Known rows, with every way that one mark hangs from another
gunan[bodifi[nobid sumobov]]: [-24.5  -6.7  17.0  26.7 -15.1   1.4  11.1  12.8  15.9  40.1  -4.2 -11.5
  -4.5 -22.5  22.7   1.1 -15.4   7.4 -11.8  -1.2  27.1  15.8 -23.1]
sumobov[bodifi]: [  4.3   8.0  28.7  13.1 -13.9   6.8  10.2 -18.1 -25.8  29.8   1.6 -22.3
  -9.1  10.2  -1.0 -30.5   6.2  -0.2  10.1 -13.5  14.3  18.5 -25.7]
tolus[bupog sumobov[bodifi[gunan]] suzek]: [  6.2  12.7 -13.8 -11.6 -36.3  -3.6  40.9  13.1 -25.4   6.1  34.0  -1.9
   2.5   1.3   1.2 -44.7 -23.6   6.3   8.1 -20.3  -5.9 -23.0  56.6]
gora[sumobov]: [ -4.7   0.4  30.4  12.5 -28.7  34.5  22.5   4.6  -9.1  33.1 -15.6 -11.8
 -23.8   1.2  -0.5 -30.7  14.5   1.4  -0.9 -10.7  17.1  29.8 -34.4]
sumobov[bodifi[gunan nobid]]: [-19.6  13.1  15.4  23.0  -3.6  -2.7  15.8   7.3 -17.5  21.9  12.9 -10.9
   1.3  -2.3  23.8  -1.5  -8.7  -7.5 -12.1  -6.3  31.6  26.2 -10.4]
bupog[tolus[suzek]]: [  0.9  -3.5  20.0   1.6 -22.0  22.4  11.8 -14.5 -24.5  23.3   1.7  -8.1
 -14.6  22.9 -14.2 -43.1  11.2 -11.7  14.7  -8.3  22.0 -13.9 -22.2]
suzek[bodifi[gunan nobid] tolus[sumobov]]: [-13.6  22.7   2.3   7.5   1.4  -1.9  40.7  11.9  -5.7  -0.3  28.1   3.0
 -21.3  -2.4   2.9  12.3 -19.7 -14.7 -12.4  -2.4  26.5   6.5   0.4]
vekimav[pudog[samun] sumobov[bodifi[gunan nobid]]]: [ -5.4   5.7 -12.1   5.4 -15.5  11.6  15.4   8.4 -11.2  44.1  -2.0  14.5
 -22.8   2.9  23.8  47.0  -2.3  -9.6   9.8 -16.7  12.4  22.5 -20.1]
tolus[sumobov suzek[bodifi]]: [ 16.0   3.7  22.3  -7.9 -33.1   0.7  34.7 -13.4 -16.2  17.9  16.4 -20.4
 -10.0  16.1 -11.4 -28.3  -7.0   0.8  17.9 -19.1   0.8 -20.7  15.7]
tolus[sumobov[bodifi] suzek]: [ 12.8   5.4  16.2  -4.8 -36.2   3.3  30.0 -15.2 -22.6  19.5  17.1 -15.1
 -10.8  12.7  -6.8 -31.3  -9.5   3.9  14.0 -20.5  -4.7 -12.9  21.9]
suzek[bodifi[gunan] tolus[bupog]]: [ -3.4  27.9  -7.1   2.1   2.7  -0.5  30.5   5.9 -20.1  -1.2  23.2  -3.6
 -12.0   1.5 -11.9 -27.0  -7.0 -11.9   1.8 -10.7  14.1  -1.8  -1.5]
suzek[bodifi[nobid sumobov] tolus[bupog]]: [-17.1  33.9   0.2  10.3  13.7 -11.1  18.9  10.7   8.6  -6.7  13.1  -0.8
 -25.7  -7.7  -1.1   9.7 -13.4  -8.4  -9.0  -7.6  17.3   1.2   2.2]
vekimav[pudog]: [  5.3  -1.9  26.4   4.8 -13.1  26.4  15.6  -8.1  -7.3  58.6 -13.6 -20.7
 -15.3   7.8   0.9 -18.7  26.0  -0.7  27.7 -13.8  20.9  17.5 -47.6]
bupog[tolus[sumobov suzek]]: [  7.8  -5.4  10.9 -11.5 -33.9  23.5  28.5  -5.2 -23.1  18.8   8.2  -0.1
 -20.6  23.1 -16.6 -46.9   1.0  -5.6  15.9  -7.2  13.3 -23.5  -1.3]
pudog[samun[gunan[bodifi]]]: [  2.0 -15.8  -8.9   8.7 -31.1  12.4  21.9   3.4  -9.0  44.2   4.8  -7.7
  -1.4  -1.4 -12.4 -33.6  -2.3  17.2   6.4 -27.1   3.3  20.1 -50.8]
vekimav[sumobov]: [ -6.2  -2.7  26.6   0.0 -27.5  28.1  10.4   0.6 -13.2  44.6  -8.4  -9.1
 -33.3  18.7   7.3 -31.5  10.1  -3.3  13.5  -8.3  16.8   8.2 -39.2]
pudog[samun[gunan]]: [ -2.3  -3.5  -6.0   2.3 -23.3  30.5  19.8   7.9 -13.7  29.2   2.8  -5.0
 -14.6  13.8 -15.4 -38.6  16.6  12.2   7.9 -27.3  10.9  33.4 -60.4]
samun[gunan[bodifi[nobid sumobov]] pudog]: [-32.2  -7.4 -17.8  17.1   0.0  -6.1   7.5  36.2  21.1  41.8  13.7  -8.5
  -6.2 -33.9  15.3  -2.1 -14.3   5.9 -12.0  -8.8  21.8  20.7 -36.3]
bodifi[gunan nobid sumobov]: [-36.7   9.5   3.9  19.0 -10.3  17.5  12.5  34.0   7.2  14.4   7.5   0.8
  -8.6 -13.0  30.7  -0.6  -5.4   0.7 -17.6   2.2  41.3  29.0 -23.6]
tolus[suzek]: [ -0.4  -4.0  27.4   6.5 -27.8  21.6  17.6 -10.3  -9.7  32.4   1.2 -22.3
  -7.7  15.8  -4.6 -41.0  11.7   0.1  13.3 -19.9  15.8  -2.9 -15.8]
bupog[tolus[suzek[bodifi[gunan nobid sumobov]]]]: [-21.9  14.0  -6.4   9.4  -7.0 -10.6  14.9  15.2  -9.5  -9.3  23.8   7.6
  -6.3  -1.6  13.8  13.6 -18.3 -18.0  -8.9   6.7  32.6 -10.6  11.2]
gora[sumobov[bodifi]]: [  3.0   8.2  25.6  15.5 -25.6  14.2  20.8  -8.1 -22.1  24.1  -8.0 -12.3
 -18.8  -0.8   0.4 -20.1   3.5  -0.6  -2.3 -11.7   5.3  30.7 -16.2]
gunan[bodifi]: [ -1.6 -13.5  29.5  17.6 -25.5   9.7  16.5 -10.5  -7.9  54.6  -5.6 -24.1
   1.4  -4.8   0.4 -36.8  -0.8   5.8   8.6 -11.0  17.0   8.5 -32.4]

Rows
[ -9.4   8.6  -7.3   0.2 -20.4  -4.3  31.1   7.8 -27.3   2.4  29.5  10.3
  -8.3   7.6   8.3  -4.1 -26.5 -14.0  -5.2  -2.0  20.8 -16.1  32.7]
bupog[tolus[sumobov[bodifi[gunan nobid]] suzek]]
[-11.1  31.5 -11.5  -1.7   2.3  -7.7  48.4  24.1  -5.5  -5.8  30.2   6.9
 -17.2  -6.0  -0.4  -4.8 -24.9  -8.6 -10.4  -8.8  17.6  -6.7  25.2]
suzek[bodifi[gunan nobid] tolus[bupog sumobov]]
[-12.2 -13.5  -5.8  19.7 -18.8   5.0  22.6  12.2   3.2  46.1   2.7  -5.9
  -1.3  -7.8   2.0  -6.9  -9.3  12.5  -6.7 -26.0  16.0  26.1 -43.4]
pudog[samun[gunan[bodifi[nobid]]]]
[ -7.9  15.9 -11.6  -1.4 -24.2 -11.3  42.4  21.0 -12.8   8.6  34.0   1.3
   3.1  -3.5  16.7 -18.7 -30.0   1.9  -5.7 -18.8   5.7 -17.5  62.0]
tolus[bupog sumobov[bodifi[gunan nobid]] suzek]
[ 12.6  26.8   3.8 -12.1  -7.8  -0.2  40.5  -3.8 -15.3   2.9  17.9  -4.8
 -27.5   8.3 -26.5 -33.5 -10.8  -2.1  12.3 -15.5  -1.4 -15.4  10.8]
suzek[bodifi tolus[bupog sumobov]]
[-12.8  29.2 -18.2   1.9  -1.0  -5.7  39.7  21.8 -12.2  -5.2  29.7  10.8
 -18.1  -6.8   3.1  -5.8 -27.6  -6.3 -12.8 -10.0  12.5  -0.6  32.8]
suzek[tolus[bupog sumobov[bodifi[gunan nobid]]]]
[  7.0  -8.7 -18.3 -13.3 -28.6  33.7  20.7  12.9  -6.8  54.2  -3.7   6.4
 -38.6  15.1  -4.0  -4.6  20.1   6.3  28.5 -23.6   1.2  17.6 -59.5]
vekimav[pudog[samun[gunan]] sumobov]
[  1.1  13.9   7.4  -0.7 -21.7 -11.1  36.1   4.2 -10.3  15.7  19.8  -8.6
  -5.2   3.6   6.1 -21.2 -23.0   5.8   1.7 -24.7  -1.4 -21.3  53.6]
tolus[bupog sumobov[bodifi[nobid]] suzek]
[ -6.0   9.2   9.2  16.4 -27.6  13.0  26.3   9.1 -26.5  16.3   5.0  -3.2
 -11.7  -9.1  10.3 -16.9  -3.9  -4.0 -11.2  -6.0  12.3  33.2  -8.6]
gora[sumobov[bodifi[gunan]]]
[ 10.4   5.3  21.9   0.2 -16.0   0.0  14.1 -24.7 -31.3  14.8   9.6 -14.5
 -10.3  23.7 -18.4 -29.8   3.3 -16.7  19.4  -8.5  16.6 -22.8  -9.1]
bupog[tolus[suzek[bodifi]]]
[-21.0  -9.6 -20.1  17.7 -21.3   3.2  17.4  25.7  15.9  31.4   6.0   3.0
  -5.8 -20.0   9.4   5.3 -16.9  17.2 -14.2 -17.1  14.2  29.1 -37.4]
pudog[samun[gunan[bodifi[nobid sumobov]]]]
[  8.2  14.1  -7.7 -14.5 -32.0  -5.5  46.5  13.9 -21.9   4.2  32.5  -6.3
   3.4   4.7  -2.7 -42.0 -20.3   4.5  10.2 -19.6  -1.2 -30.9  48.0]
tolus[bupog sumobov suzek[bodifi[gunan]]]
[  2.1  18.0  -2.1 -10.4 -14.7  22.6  37.4   8.9  -6.7  12.4  10.0   1.2
 -31.2   7.3 -22.3 -47.7  -2.2   2.6   8.3 -16.0   5.6  -7.1  -1.7]
suzek[tolus[bupog sumobov]]
[ -5.4  22.2  10.9   6.4  -1.2   3.9  11.4  -8.6  -4.5  -2.0  10.1  -7.4
 -32.7  -0.2 -13.5  -2.6  -0.7 -10.4   2.1  -2.7  14.7   9.9 -29.3]
suzek[bodifi[sumobov] tolus]
[  8.8   2.8   6.0 -13.9 -37.3  16.5  38.7   8.0  -9.0  22.0  10.8 -10.2
  -8.9  11.6  -8.4 -60.5  -4.6  11.2  16.3 -25.2  -1.8 -25.3  28.3]
tolus[bupog sumobov suzek]
[ 18.5   2.6  14.8 -12.7 -26.5   1.0  30.5 -16.9 -30.6   9.7  16.2  -5.6
 -15.3  23.7 -21.3 -31.8  -7.8 -10.5  20.2  -7.8   7.1 -30.8  11.4]
bupog[tolus[sumobov suzek[bodifi]]]
[-10.9   9.5   2.4   6.5 -25.8  -3.4  35.3   9.9 -12.6  11.1  30.3  -3.6
  -0.9  -0.5  19.0  -2.1 -25.0  -2.4  -6.7 -14.7  13.5  -4.4  37.5]
tolus[sumobov[bodifi[gunan nobid]] suzek]
[-20.2  24.8   8.3  19.9  11.7  -3.2  24.2   2.3  -7.0   4.2  21.8  -5.7
 -15.8  -2.7   6.1  15.2  -8.3 -21.0 -12.2  -3.9  34.8  15.7 -18.8]
suzek[bodifi[gunan nobid] tolus]
[ 15.2  11.2   3.2 -13.0 -34.3  -3.8  35.8  -4.2 -22.8  13.3  21.3 -12.1
  -6.5   8.9  -9.0 -48.1 -15.6   9.0  15.3 -26.9 -12.5 -27.0  46.7]
tolus[bupog sumobov[bodifi] suzek]
[-23.5  -8.8  -4.3  18.2   1.5  -3.7  14.3  23.2   9.6  56.0  11.7 -19.8
   2.1 -21.2   8.7 -12.2  -7.1   2.3  -6.7 -17.9  22.3  16.7 -42.3]
samun[gunan[bodifi[nobid]] pudog]
[  8.5  17.2   9.2  -1.2 -12.8   8.6  29.0 -14.7 -21.2   9.5  15.8  -4.4
 -31.3   7.9 -20.0 -19.5  -8.1  -4.1   5.1 -10.8   3.5   3.1  -7.1]
suzek[tolus[sumobov[bodifi]]]
[ -8.1   6.2   5.8   2.6 -26.3   7.7  13.7   5.3 -30.6  26.6  13.0  -2.1
 -20.8   6.6  16.7 -17.2  -7.9  -7.3   3.5  -3.6  11.9  11.1 -12.8]
vekimav[sumobov[bodifi[gunan]]]
[  9.1   1.9 -14.5  -3.7 -28.7  19.7  14.5   0.1 -22.1  43.8  -1.8  12.4
 -24.0   8.3   7.2  20.8   2.8  -6.1  22.9 -17.2   1.1  15.4 -26.5]
vekimav[pudog[samun] sumobov[bodifi[gunan]]]
